Each row comes from the steps of one path. Every step used is in the known rows, and no mark comes twice. Write the path behind each row, first mark first.
Known rows
H, Q, B, E: |  11.9 |  10.8 |  19.9 | -14.7 |  -7.4 |  21.5 |   3.8 |   8.6 |  15.2 | -40.3 | -27.7 |  40.8 |  13.2 |  20.0 |  -5.8 | -18.5 |  38.3 |  14.2 |  56.8 |  22.7 |
A, H, J, B, N: | -13.3 |  -1.1 |  32.7 | -32.1 |  19.3 | -24.2 | -33.3 |  12.8 |  14.8 | -36.3 |  33.6 |  26.4 |  16.9 |  -3.4 |  28.2 | -30.0 |  30.4 | -24.2 | -18.2 |  -2.3 |
N, H: | -16.2 |  -8.1 | -11.4 | -14.0 | -13.9 |  -3.5 |  -4.4 |   0.5 |  -4.2 |   6.3 |  13.6 |   6.8 |  -0.7 |   2.8 |   4.3 |   3.9 | -24.7 | -14.0 | -25.0 | -13.2 |
H, N, B, J: | -37.3 |  -2.9 |   2.1 | -10.8 |  20.6 |  -4.4 | -34.1 |  10.0 |  30.4 |  16.9 |   8.8 |  32.1 | -20.8 |  34.6 |  20.4 | -13.2 |  -9.3 |  -7.0 |  62.9 | -11.2 |
B, J: |  -0.1 |  12.3 |   8.2 |   3.0 |  15.2 |   5.4 | -12.2 |  11.3 |  -0.1 |   9.7 |   5.4 |  18.7 |  -7.9 |  17.2 |  16.6 |  -7.4 |  14.0 | -10.5 |  24.3 |  17.1 |
J, B: | -12.8 |  23.5 |  23.3 |  -5.8 | -11.0 | -20.7 |  -1.6 | -11.6 |   1.7 |  -9.0 |  19.6 |   8.8 |  12.4 |   7.2 |  -7.3 |  -6.8 |  15.9 | -18.0 |  -3.2 | -11.1 |
Q, B, N, H, J: | -16.6 | -20.8 |  10.2 | -28.6 |   6.1 |  13.2 | -18.5 |  25.5 |  -5.4 | -56.0 |  11.6 |  30.3 |  -6.4 |  37.0 |   9.4 | -33.9 | -11.2 | -24.2 |   0.7 | -14.7 |
H, Q, B: |  10.3 |  26.4 |  30.1 |  -7.5 |   8.8 |  22.0 |  -4.8 |  17.6 |  17.1 | -28.2 | -18.4 |  18.9 |  22.1 |  26.9 | -11.5 | -23.5 |  15.9 |  10.7 |  45.5 |  -9.9 |
N, H, J: | -21.8 | -24.3 |  -3.1 | -33.8 |  -6.3 |  -8.0 | -18.4 |   7.2 |   6.6 |  -8.4 |  24.5 |  29.6 |  -7.9 |  22.8 |  10.5 | -15.2 | -58.4 | -19.3 | -24.4 | -22.2 |
Q, B, A, H, N: |  -6.1 |  31.0 |  27.9 |   6.1 |   9.0 |  16.0 |  -4.3 |  12.8 |  18.7 | -30.8 | -13.0 |  22.5 |  49.4 |  27.2 |   0.3 |   4.7 |  61.0 |  -5.0 |  55.7 |  -4.6 |
N, H, Q, B, E: |  -4.8 |   2.1 |   6.9 | -29.1 | -19.9 |  17.0 |  -0.7 |  10.1 |  13.3 | -32.2 | -13.0 |  46.8 |  12.4 |  22.5 |  -2.1 | -14.8 |  14.1 |   3.0 |  32.9 |   7.9 |
N, H, Q: |  -8.3 |   0.0 |   4.5 | -28.5 |   6.1 |   8.9 | -24.0 |   4.1 |  14.5 |  18.1 |  -2.9 |  27.6 |  16.4 |   8.6 |   3.6 | -11.5 | -33.5 |  -3.2 |   4.8 | -19.8 |
H, N, B, E: | -36.6 | -29.0 | -16.4 | -22.6 |  -9.2 | -10.9 | -12.7 | -12.1 |  28.3 |  -3.0 |  -4.5 |  35.9 | -23.1 |   6.9 |  11.0 |  -1.5 |   0.6 |   6.9 |  52.2 |   2.0 |
H, N, B, A: | -31.9 |  -4.4 |   6.9 |  -7.7 |   3.4 |   0.1 | -14.1 | -13.4 |  16.2 |  -3.2 |  -1.1 |  35.9 |  12.5 |  36.8 |   1.4 |   3.4 | -10.7 | -11.0 |  61.8 | -32.1 |
B, N, H, J: | -22.4 | -38.7 |  -1.2 | -37.4 |  21.6 |   3.6 | -31.5 |  10.3 |  -7.1 | -19.9 |  14.5 |  30.5 | -11.2 |  13.0 |  21.4 | -26.3 | -34.8 | -25.6 | -18.8 | -13.0 |
Q, B, E: |   3.0 |   1.5 |   2.3 |   0.1 | -26.4 |   7.7 |  21.3 |   5.4 |  -1.2 | -50.5 | -10.7 |  19.6 |  -3.0 |  15.0 |  -6.5 |  -3.3 |  47.9 |   5.1 |  30.7 |  30.0 |
Q, B, J: |   3.9 |  28.0 |  20.5 |  13.1 |   2.5 |  14.7 |   0.0 |  26.8 |  -2.7 | -28.8 |   3.3 |  14.8 |  -3.1 |  42.3 |   4.5 | -15.6 |  37.5 |  -7.6 |  44.7 |  15.0 |
E, B: |   6.2 |   4.6 |  -4.4 | -14.7 | -11.4 |  -8.9 |   8.8 |  -2.3 |  12.8 |  -7.2 |  -1.7 |  17.0 |  -9.6 |  13.1 |  19.1 |  12.0 |  -5.4 |  16.4 |  29.1 |  11.9 |
B, N: |  -0.5 | -13.2 |   1.3 |  -3.4 |  26.0 |  11.5 | -14.4 |   4.6 | -12.8 | -10.6 |  -9.6 |   2.7 |  -3.0 | -10.1 |  10.9 | -11.3 |  22.1 |  -4.4 |   4.4 |   7.4 |
E, B, J, H: |   8.1 |  37.3 |  25.4 |  -6.8 |  -3.2 | -23.9 |   4.6 |  -1.4 |   5.9 |  -8.0 |  13.1 |  42.2 | -33.4 |  20.1 |  38.2 |  -2.9 |  21.4 |  10.7 |  23.4 |  26.1 |
N, B, A: | -14.2 |  -5.4 |   4.6 |  -1.2 | -23.5 |  -9.0 |   4.7 |  -9.5 |  -3.3 | -22.1 |  17.5 |  24.3 |   7.3 |  34.9 |   3.7 |   6.4 | -14.3 |  -9.7 |  24.4 | -21.6 |
A, H, N, B, E, D: | -41.5 | -18.4 | -25.7 | -41.1 |   0.5 | -31.5 | -28.9 |  -1.9 |  46.6 | -18.7 | -24.6 |  36.5 | -23.1 | -14.8 |  39.6 |  22.4 |  38.2 |   7.9 |  64.6 |  13.5 |

Which path is each row?
|  -8.5 |  13.7 |  16.2 |  -1.5 |  20.9 |   5.2 | -16.6 |  -1.3 |  19.9 |   9.0 | -12.1 |  25.8 |  43.7 |   1.8 |  13.2 |  12.4 |  38.3 |  -6.8 |  36.4 |  -1.5 |
B, A, H, N
|  -4.0 |  30.3 |  25.9 | -14.3 |   8.8 |  23.5 | -23.2 |  31.4 |  13.9 | -11.6 |   1.7 |  41.8 |  12.8 |  50.3 |   8.8 | -27.3 |   2.1 | -12.6 |  46.1 |  -6.8 |
N, H, Q, B, J
| -16.0 | -21.9 | -11.1 | -17.0 |  10.9 |   6.8 | -19.2 |   3.0 | -16.6 |  -3.7 |   2.6 |   8.9 |  -3.3 |  -5.7 |  14.1 |  -7.7 |  -2.7 | -19.0 | -20.3 |  -6.9 |
B, N, H
| -33.6 |  -9.8 |  -6.5 | -18.2 |   4.3 | -20.9 | -24.1 |  11.0 |  47.5 |   7.8 |  17.6 |   9.3 |  -0.1 |  -3.7 |  22.4 |   1.9 |   0.8 |   9.7 |  20.1 | -21.1 |
A, H, N, B
|   1.5 |  -2.3 |  23.1 | -14.4 |   2.8 |  -3.8 | -10.6 |   9.4 |  10.9 | -27.4 |  17.2 |  37.3 |  30.9 |  21.0 |  22.7 |  -1.1 |   3.8 | -15.1 |  -2.3 |  -1.7 |
B, A, H, J
|  17.9 |  35.1 |  44.6 |   1.4 |   5.5 |  32.4 |   1.1 |   7.0 |  -0.4 | -39.7 | -22.6 |  39.2 |  48.1 |  47.3 | -15.2 | -15.4 |  25.7 |  -3.2 |  63.1 | -12.7 |
H, Q, B, A
|  18.3 |  42.5 |  37.9 |  -3.8 |  20.9 |  14.3 | -22.7 |  43.9 |  32.9 | -18.7 |   1.7 |  27.2 |  28.0 |  26.2 |  23.5 | -24.3 |  52.0 |   8.1 |  46.0 |  16.9 |
A, H, Q, B, J
| -17.5 |   6.2 |  32.7 | -26.1 |  -3.0 | -25.0 | -15.3 |  -3.1 |  12.0 | -24.6 |  29.9 |  33.3 |   5.2 |  26.7 |  -0.8 | -25.6 | -15.5 | -25.1 |  -2.3 | -18.9 |
H, J, B
|   9.9 |  26.6 |  25.0 |  16.1 | -15.6 |  17.5 |  20.0 |   3.9 | -16.1 | -49.0 |  -6.2 |  18.6 |  31.6 |  44.6 | -15.2 |   0.8 |  34.4 | -11.8 |  41.1 |  -4.8 |
Q, B, A
| -16.5 |  -5.5 |  33.6 | -29.2 |  22.5 | -12.1 | -27.3 |  -1.3 |   0.6 | -35.2 |  20.5 |  35.1 |   2.1 |  16.6 |   9.6 | -37.3 |   5.1 | -32.1 |   0.2 | -12.8 |
H, J, B, N
|   5.7 |  -7.4 |  -1.3 | -18.5 |  12.7 |   3.1 |  -4.5 |   0.2 |  -2.2 | -19.0 | -12.8 |  18.3 | -10.7 |   4.1 |  30.1 |   0.5 |  16.9 |  13.0 |  35.2 |  18.8 |
E, B, N
|  12.3 |  13.4 |  16.0 | -17.2 |  17.1 |   1.7 | -22.5 |  18.8 |  32.3 |  10.5 |  -4.2 |  12.9 |  31.5 | -14.3 |  17.9 |  -8.4 |  14.8 |  16.2 |   4.8 |   0.7 |
A, H, Q
|  14.7 |  15.5 |  18.8 | -17.2 |  -8.4 |  10.5 |  -0.9 |  23.1 |  32.8 | -42.2 | -14.6 |  33.3 |  25.7 |  -1.6 |  13.0 | -11.5 |  62.6 |  21.2 |  35.8 |  30.0 |
A, H, Q, B, E
|  -9.0 |  28.7 |  36.5 | -15.8 |   8.6 | -20.6 | -23.8 |   6.2 |  21.6 |  -4.5 |  22.0 |  50.2 | -27.7 |  25.1 |  27.5 | -30.6 |  -6.1 |   6.4 |  23.6 | -14.6 |
N, B, J, H, Q
|   7.5 |  16.1 |   5.2 |  -9.5 |   2.9 |  -4.4 |  -4.6 |  10.1 |  12.4 |   3.2 |   3.0 |  33.1 | -17.2 |  32.4 |  34.8 |   5.4 |   6.6 |   7.4 |  51.9 |  29.9 |
E, B, J
| -38.8 |  -9.3 |   4.2 | -20.8 | -14.7 | -33.5 |  -4.6 | -21.8 |  23.5 | -15.1 |   4.2 |  45.4 | -40.8 |  -2.9 |  13.3 |  -6.8 |  16.6 |   9.5 |  23.0 |  -1.3 |
J, H, N, B, E
|  14.9 |  31.5 |  28.9 |  -8.6 |   5.4 |  10.7 |  -8.2 |  31.4 |  33.9 | -29.0 |  -5.9 |  11.3 |  36.8 |   7.1 |   6.1 | -16.6 |  39.9 |  18.1 |  20.9 |  -1.2 |
A, H, Q, B
| -45.1 |  -2.6 |  -4.6 | -34.3 |  -2.6 | -39.7 | -15.7 | -26.6 |  23.8 | -29.1 | -29.5 |  51.7 | -54.8 |  -8.3 |  25.4 |   8.5 |  31.7 |   4.4 |  57.3 |   1.1 |
J, H, N, B, E, D
| -12.0 |   9.1 |  -1.5 | -43.6 |  -8.6 |   7.6 | -13.9 |   4.9 |  15.5 | -45.0 | -45.3 |  52.6 |  -1.6 |  18.8 |  10.6 |   0.4 |  26.7 |  -4.5 |  67.4 |   9.9 |
N, H, Q, B, E, D
| -15.4 |   5.1 |   2.0 |  -8.9 |  24.2 |  -2.8 | -22.7 |  10.3 |  35.7 |  19.0 |  -6.4 |   4.1 |  18.2 | -17.7 |  16.7 |   3.3 |  25.5 |   6.6 |  17.3 |   0.1 |
A, H, N
| -17.2 |  19.5 |  20.1 |  -0.5 | -12.0 | -32.6 |  -7.7 |   2.7 |   4.0 | -14.0 |  38.8 |  30.7 | -45.6 |  20.1 |  26.4 | -14.7 |   4.8 |  -3.5 |  -1.7 |  -6.7 |
N, B, J, H
|   3.5 |  51.1 |  40.6 |  16.4 |  -3.4 |  -6.5 |   9.2 |  15.8 |  -5.6 | -40.7 |  15.2 |  23.4 | -21.5 |  29.8 |   7.9 | -22.2 |  51.2 |  -4.0 |  13.7 |  10.9 |
Q, B, J, H
| -20.8 |  35.7 |  38.3 |  -9.1 |   9.4 | -16.5 | -18.1 | -12.6 |  24.1 |  -1.5 |   9.4 |  33.1 |  58.7 |   9.7 |   4.7 |   5.2 |  52.9 | -25.9 |  32.0 | -15.1 |
J, B, A, H, N
|  16.7 |  23.8 |  30.3 |  -8.6 |  15.6 |  12.3 | -16.0 |   6.3 |  18.0 |  -0.2 |  -8.7 |  33.5 |  55.6 |   4.3 |  16.4 |   1.0 |  27.7 |   2.3 |  24.3 |  -1.7 |
B, A, H, Q
| -27.4 |   7.4 |  34.2 | -32.2 | -22.5 | -20.0 | -14.4 | -14.9 |  -5.7 | -28.5 |  37.1 |  58.7 |  30.0 |  50.1 |  -0.5 | -12.8 | -29.5 | -51.1 |  -8.7 | -37.1 |
N, H, J, B, A
|  11.5 |  31.7 |  39.3 | -10.5 | -11.1 |   1.5 |  11.8 |  -1.6 |   8.9 | -51.5 | -16.9 |  48.8 |  -3.7 |   7.5 |  -2.5 | -25.8 |  53.9 |  18.8 |  29.5 |  17.0 |
J, H, Q, B, E
|  24.4 |  27.4 |  27.6 | -24.6 |   4.3 |   2.7 |  -8.3 |   3.9 |  27.3 |  -8.0 | -11.0 |  48.7 |  47.8 |  18.6 |  34.4 |  12.1 |  21.6 |  20.1 |  53.3 |   9.6 |
E, B, A, H, Q
| -11.1 |  -3.2 |  21.4 | -36.9 | -21.3 | -37.2 | -12.4 |  -1.3 |  28.6 | -37.0 |  34.7 |  48.0 |   9.4 |  -3.1 |  22.8 | -12.7 |  31.8 | -14.4 | -13.5 |  20.5 |
A, H, J, B, E
| -14.0 | -33.4 |  -4.6 | -52.5 |   5.8 |  -4.2 | -23.0 |   7.9 |   5.1 | -26.4 |  11.8 |  48.4 | -19.7 |  27.9 |  38.8 | -14.6 | -40.1 |  -9.5 |  11.7 |  -3.1 |
E, B, N, H, J
|  -8.8 | -13.0 |   6.8 | -32.2 |  31.0 |  20.6 | -37.7 |   6.9 |   0.2 |   4.9 | -13.8 |  28.4 |  14.6 |  -2.5 |  14.8 | -23.9 |  -9.7 |  -9.0 |   7.6 | -13.8 |
B, N, H, Q
| -20.4 |  20.2 |  24.0 |  -2.3 |  21.1 | -11.1 | -11.6 | -13.9 |  13.9 |   5.3 |  -8.4 |  19.0 | -11.6 |  -9.9 |   1.0 | -11.1 |  18.4 |   3.6 |   8.5 | -13.2 |
J, H, N
